Every row comes from one small tree of marks. Brackets hold a mark, then the marks that hang from it, in alphabetical order. Every link used is in the known rows. Which tree was each row made from?
Known rows
[Q [L B [N A] V]]: [ 5.06 -3.47 -6.17 -0.32 -0.65 -2.52 -2.23  2.14 -1.84 -1.10 -1.36 -2.87
 -1.02 -1.45  1.19 -0.54 -0.28  0.33 -0.26 -0.49  2.79  3.44 -0.34]
[V [L [B F] [N A] Q]]: [ 6.80 -2.10 -4.74 -1.15 -0.02 -3.49  0.69  3.07 -2.69 -1.21  2.64 -2.44
  0.44 -0.35  3.47  1.16  0.22  1.36  6.34 -1.13  1.40  4.71 -0.90]
[N [L B]]: [ 3.14  1.31 -1.23 -0.24 -0.36 -2.77 -1.04  0.55 -2.15  0.54  1.35 -0.39
  0.77 -0.70  2.72 -0.17  1.61  1.84 -2.09 -0.39  1.52  0.21 -0.53]
[F [B C]]: [ 0.64  2.73 -2.84 -1.19 -0.75 -1.94 -2.13  0.84 -2.48  0.33  2.95 -0.02
  1.50  1.02  1.24 -1.87  0.77  0.57 -0.26 -1.48  0.61 -2.09 -2.28]
[A [N L]]: [ 2.03  2.88 -1.61 -1.43  0.73 -2.86 -1.13  1.04 -1.38 -0.56  1.19  0.82
  1.55 -1.29  0.54 -3.96  1.84  1.90 -5.29 -1.22 -1.09 -0.40 -0.60]
[V [L B [N A] Q]]: [ 6.08 -2.95 -4.79 -1.37  1.39 -2.59 -0.22  3.09 -2.70  0.53  1.48 -2.23
  0.88 -0.82  2.68  2.37  0.10  1.47  4.57 -1.26  2.61  4.08 -0.44]
[C [B F W]]: [ 1.97  1.41 -0.40  0.80 -3.04 -3.95 -1.38  1.71 -0.01 -2.13  3.49 -0.16
  1.19  1.37  1.15 -4.03  0.99 -0.75 -1.05 -0.39 -1.35 -0.59 -3.19]
[W B]: [ 1.84  1.45 -1.79 -0.28 -0.92 -1.02  0.83  0.81 -1.66  0.77  2.73 -0.73
  1.19 -0.81  1.06 -2.00  0.28  0.52 -1.40  0.64  0.53 -0.60 -1.65]
[A [N [L B Q V]]]: [ 3.90  1.59 -3.16 -2.26  0.51 -4.08 -3.45 -0.20 -3.09 -0.19  2.09 -1.75
  0.66 -2.51  2.56 -1.54  2.72  2.21 -1.91  2.16  2.85  2.47 -0.74]
[L [B F] [N A] Q V]: [ 5.86 -2.51 -5.64 -1.43 -1.25 -3.88 -2.58  1.78 -3.04 -2.71  2.20 -3.48
  0.32 -1.81  3.14  0.25  0.24  0.37  5.47  2.36  2.29  4.86 -1.68]
[Q [L N V]]: [ 2.32 -1.47 -3.06  0.56  0.25 -1.85 -2.56  2.21 -0.73 -1.26 -2.04 -2.03
 -1.50 -0.94 -0.13 -2.07 -1.15  0.92 -2.29  0.19  1.80  1.20 -0.73]
[L N]: [ 2.46 -0.73 -1.75 -0.01  0.74 -2.13 -0.77  2.77 -0.47 -0.52  0.44 -0.89
  0.99 -1.57  0.80 -1.15 -0.89  0.68 -0.48 -0.96  0.00 -0.14 -1.12]
[K [N [L B Q]]]: [ 3.90  0.13 -3.42 -2.46  1.34 -3.33 -2.20  0.18 -1.96  0.25  0.87 -1.11
  0.06 -2.12  1.36  1.57  2.12  2.57  0.83  1.25  1.91  0.81 -0.05]
[N A L]: [ 2.22  0.99 -2.99 -0.82 -0.44 -2.02 -1.29  1.19 -2.04 -0.90  1.01  0.72
  2.06  0.33  0.63 -1.34  0.71  0.93 -2.36 -0.76  0.85  0.91 -0.78]
[B C F W]: [ 1.91  2.69 -3.24 -0.13 -2.48 -4.55 -1.49  1.62 -2.19 -2.68  1.85 -1.16
 -0.49  1.47  1.22 -4.20 -0.18 -0.81  1.04 -1.55 -1.38 -0.71 -1.85]
[N A [L V]]: [ 2.11  0.76 -2.66 -1.09 -1.09 -1.82 -3.48  0.11 -2.24 -1.47  0.23 -0.19
  1.37  0.24  0.47 -2.24 -0.12  0.89 -2.20  1.13  1.96  2.04 -0.71]
[L Q]: [ 1.87  1.04 -1.90  0.08  0.71 -1.90 -1.15  1.47 -1.19  0.12  1.87 -1.30
  1.62 -0.93  1.37  0.78  0.82 -0.04  0.82  1.82  1.54  1.09 -2.19]
[A [N [L [B C F] Q V]]]: [ 3.84  2.81 -5.07 -3.66 -1.02 -5.80 -3.98 -0.24 -4.46 -2.23  3.55 -2.26
 -0.20 -1.65  2.88 -2.90  1.58  2.08  0.45  1.44  1.37  2.51 -0.71]
[W [B F]]: [ 2.70  2.12 -2.16 -0.13 -2.41 -1.87  1.58  0.81 -1.94 -1.44  4.00 -1.03
  0.66 -0.24  1.55 -3.04  0.30  0.36  0.02  1.08 -0.86 -0.10 -1.98]
[K N]: [ 2.27  0.80 -1.77 -0.68  0.83 -1.33 -0.77  0.78  0.49 -0.50  0.23 -0.21
  0.43 -1.61 -1.24 -1.41  0.19  0.99 -1.10  0.43 -1.03 -0.70 -0.65]
[N A [L Q V]]: [ 2.45  0.18 -3.83 -1.68 -0.19 -2.80 -4.17  0.30 -2.98 -1.36  1.02 -1.01
  1.66 -0.18  1.00 -0.61  0.46  1.03  0.59  2.80  3.43  3.09 -1.18]

Write each row's tree
[ 4.12  1.71 -3.72 -0.84 -1.30 -5.27 -0.60  1.78 -3.70 -0.84  3.02 -2.78
 -0.97  1.86  3.45 -1.01  1.01  0.62  5.39 -1.50  1.20  2.35 -1.28]
[V [L [B C F W] Q]]
[ 0.88  2.79 -3.56 -0.77 -1.46 -3.30 -2.44  1.49 -3.01  0.17  2.19 -0.44
  0.40  2.08  1.37 -3.81  1.43 -0.14  0.37 -2.17  0.57 -2.36 -2.51]
[F [B C W]]
[ 3.98 -1.80 -2.71 -0.74  1.06 -1.62  0.39  3.19 -0.90 -0.41  0.17 -0.31
  1.26  0.23  0.42 -1.01 -1.28  1.29  0.95 -2.89  0.12  2.12 -0.16]
[V [L [N A]]]
[ 3.15  0.06 -3.58  1.59 -1.83 -3.15 -2.35  0.83 -2.11 -0.42 -1.33 -2.90
 -2.52  0.17  1.69 -2.60  1.52 -0.42 -1.99  0.23  2.90  1.77 -1.29]
[Q [L [B W] V]]
[ 2.10  0.64 -2.81 -2.36  1.73 -3.07 -2.65  0.65 -1.39 -0.43  0.30 -0.30
  0.63 -1.22 -0.36  0.18  1.25  2.32 -0.21  1.32  0.78 -0.10 -0.27]
[K [N [L Q]]]
[ 4.80  0.34 -4.38 -1.57 -2.02 -4.01 -3.07 -0.27 -3.82 -2.51  2.91 -2.38
  0.77 -0.51  3.23 -0.18  1.55  1.23  2.97  2.83  2.85  4.68 -1.35]
[N A [L [B F] Q V]]
[ 3.93  1.51 -3.47 -2.14  1.32 -3.94 -1.54  0.81 -2.98  0.53  2.59 -0.77
  1.25 -2.37  2.76 -0.95  3.32  2.04 -1.87  0.44  1.45  1.76 -0.90]
[A [N [L B Q]]]
[ 4.07  0.66 -6.08 -3.17 -2.32 -4.85 -4.10 -0.19 -4.81 -2.85  3.28 -2.50
  0.33 -0.03  3.01 -0.32  0.28  0.98  3.64  1.55  3.03  3.91 -0.66]
[N A [L [B C F] Q V]]
[ 3.94  2.10 -2.97 -1.11 -0.40 -4.88 -1.22  1.10 -2.65  0.20  1.03 -0.35
  0.00 -0.97  2.33 -4.56  3.51  1.37 -3.88 -1.90  0.01 -0.04 -0.75]
[A [N [L [B W]]]]
[ 3.95 -1.43 -1.66 -0.21 -0.36 -2.52 -2.24  1.42 -1.25 -0.20  0.26 -2.53
 -0.38 -2.33  2.37 -0.34 -0.66  1.04  0.58  1.04  2.15  1.66 -0.96]
[L B N V]
[ 4.41 -0.98 -5.63 -1.87 -1.90 -6.36 -4.25  1.80 -3.97 -2.20  1.73 -4.34
 -1.78 -0.51  3.23 -1.82 -0.55  0.28  5.63  1.12  2.23  2.30 -1.54]
[L [B C F W] N Q V]
[ 5.55 -2.16 -7.83 -2.80 -0.74 -5.10 -1.65  2.88 -3.66 -2.46  3.25 -2.99
  0.58 -1.30  3.06  1.06 -0.66  0.26  6.02 -0.83  1.13  2.97 -1.25]
[L [B C F] [N A] Q]
[ 4.37 -2.29 -4.05 -1.20  1.90 -1.86 -0.55  3.31 -1.95 -0.12  0.99 -1.20
  1.53 -0.13  1.20  0.90 -0.78  1.12  3.47 -1.29  1.55  3.36 -0.58]
[V [L [N A] Q]]
[ 3.83  0.17 -3.11 -1.11 -1.44 -2.33 -2.87 -0.47 -2.77 -0.68  1.08 -1.22
  0.84 -0.58  2.11 -0.93  0.81  1.05 -1.12  1.12  3.03  2.85 -0.61]
[N A [L B V]]
[ 5.04 -3.22 -5.71 -1.64  0.21 -3.00 -3.06  1.69 -2.77 -0.70  1.22 -3.17
  0.79 -2.38  2.56  1.35 -0.20  0.36  3.81  2.28  3.64  4.23 -1.27]
[L B [N A] Q V]
[ 4.53 -0.94 -5.83 -3.48  0.28 -3.31 -4.18 -0.86 -2.74 -1.10  0.64 -1.76
  0.32 -1.92  0.71  0.65  1.30  2.02  1.68  2.94  3.36  3.19 -0.06]
[K [N A [L B Q V]]]
[ 2.69  0.73 -4.64 -0.01 -0.30 -2.74 -1.21  1.55 -2.16 -0.05  0.63 -1.65
 -0.87 -0.41  1.62  0.00  0.18  0.23 -1.79 -2.19  1.43  0.33 -0.53]
[Q [L [B C]]]
[ 6.15 -2.95 -5.53 -0.96  0.81 -4.08 -0.58  3.43 -2.75  0.63  0.53 -2.29
  0.04  0.15  2.64  0.26  0.74  0.91  5.05 -1.89  2.56  3.77 -0.70]
[V [L [B W] [N A] Q]]
[ 3.81  1.69 -3.79 -1.99 -0.28 -5.65 -3.98  0.10 -3.66 -0.29  1.17 -1.92
 -0.39 -1.49  2.71 -3.76  3.41  1.45 -1.35  1.62  2.78  2.32 -1.03]
[A [N [L [B W] Q V]]]
[ 4.08  2.11 -2.03 -1.52  0.37 -3.45 -0.78  0.78 -2.23  0.45  1.87  0.02
  1.10 -2.06  2.28 -2.54  2.85  2.05 -4.39 -1.45  0.07  0.36 -0.46]
[A [N [L B]]]
[ 3.92 -0.73 -7.03 -4.95  0.18 -4.34 -5.33 -0.73 -3.79 -1.12  0.78 -2.04
  0.00 -1.66  0.64  0.64  0.21  1.90  2.58  1.88  2.98  2.48  0.66]
[K [N A [L [B C] Q V]]]
[ 5.29 -0.42 -4.74 -1.62 -0.36 -6.17 -1.22  3.08 -3.69 -1.05  2.19 -3.24
 -1.65  0.90  3.32 -0.79 -0.13  1.34  6.49 -2.45  0.74  2.14 -0.54]
[V [L [B C F W] N Q]]
[ 4.30 -0.66 -5.92 -0.67 -0.97 -4.55 -0.69  3.14 -2.29 -2.09  0.66 -2.61
 -2.10 -0.87  2.13 -1.03 -0.63  0.91  0.78 -2.94 -0.13  0.82 -0.22]
[Q [L [B C F] N]]
[ 3.05  2.59 -3.17 -1.40 -3.45 -5.78 -4.16 -0.21 -4.02 -2.46  1.71 -2.18
 -1.89  1.21  2.87 -3.93  0.50  0.99  0.59  0.03  1.43  0.83 -0.61]
[N [L [B C F W] V]]
[ 5.16 -2.15 -7.35 -3.15 -1.58 -4.80 -3.64  1.70 -3.79 -2.78  2.50 -3.60
  0.00 -1.45  2.73  0.08 -1.19  0.24  6.14  1.31  2.37  3.93 -1.12]
[L [B C F] [N A] Q V]
[ 3.16  0.20 -6.05 -3.26 -0.79 -4.18 -4.87 -0.22 -4.62 -0.97  2.16 -2.18
  1.02 -0.48  2.63  0.82  0.27  1.09  1.91  1.45  4.37  2.98 -0.40]
[N A [L [B C] Q V]]
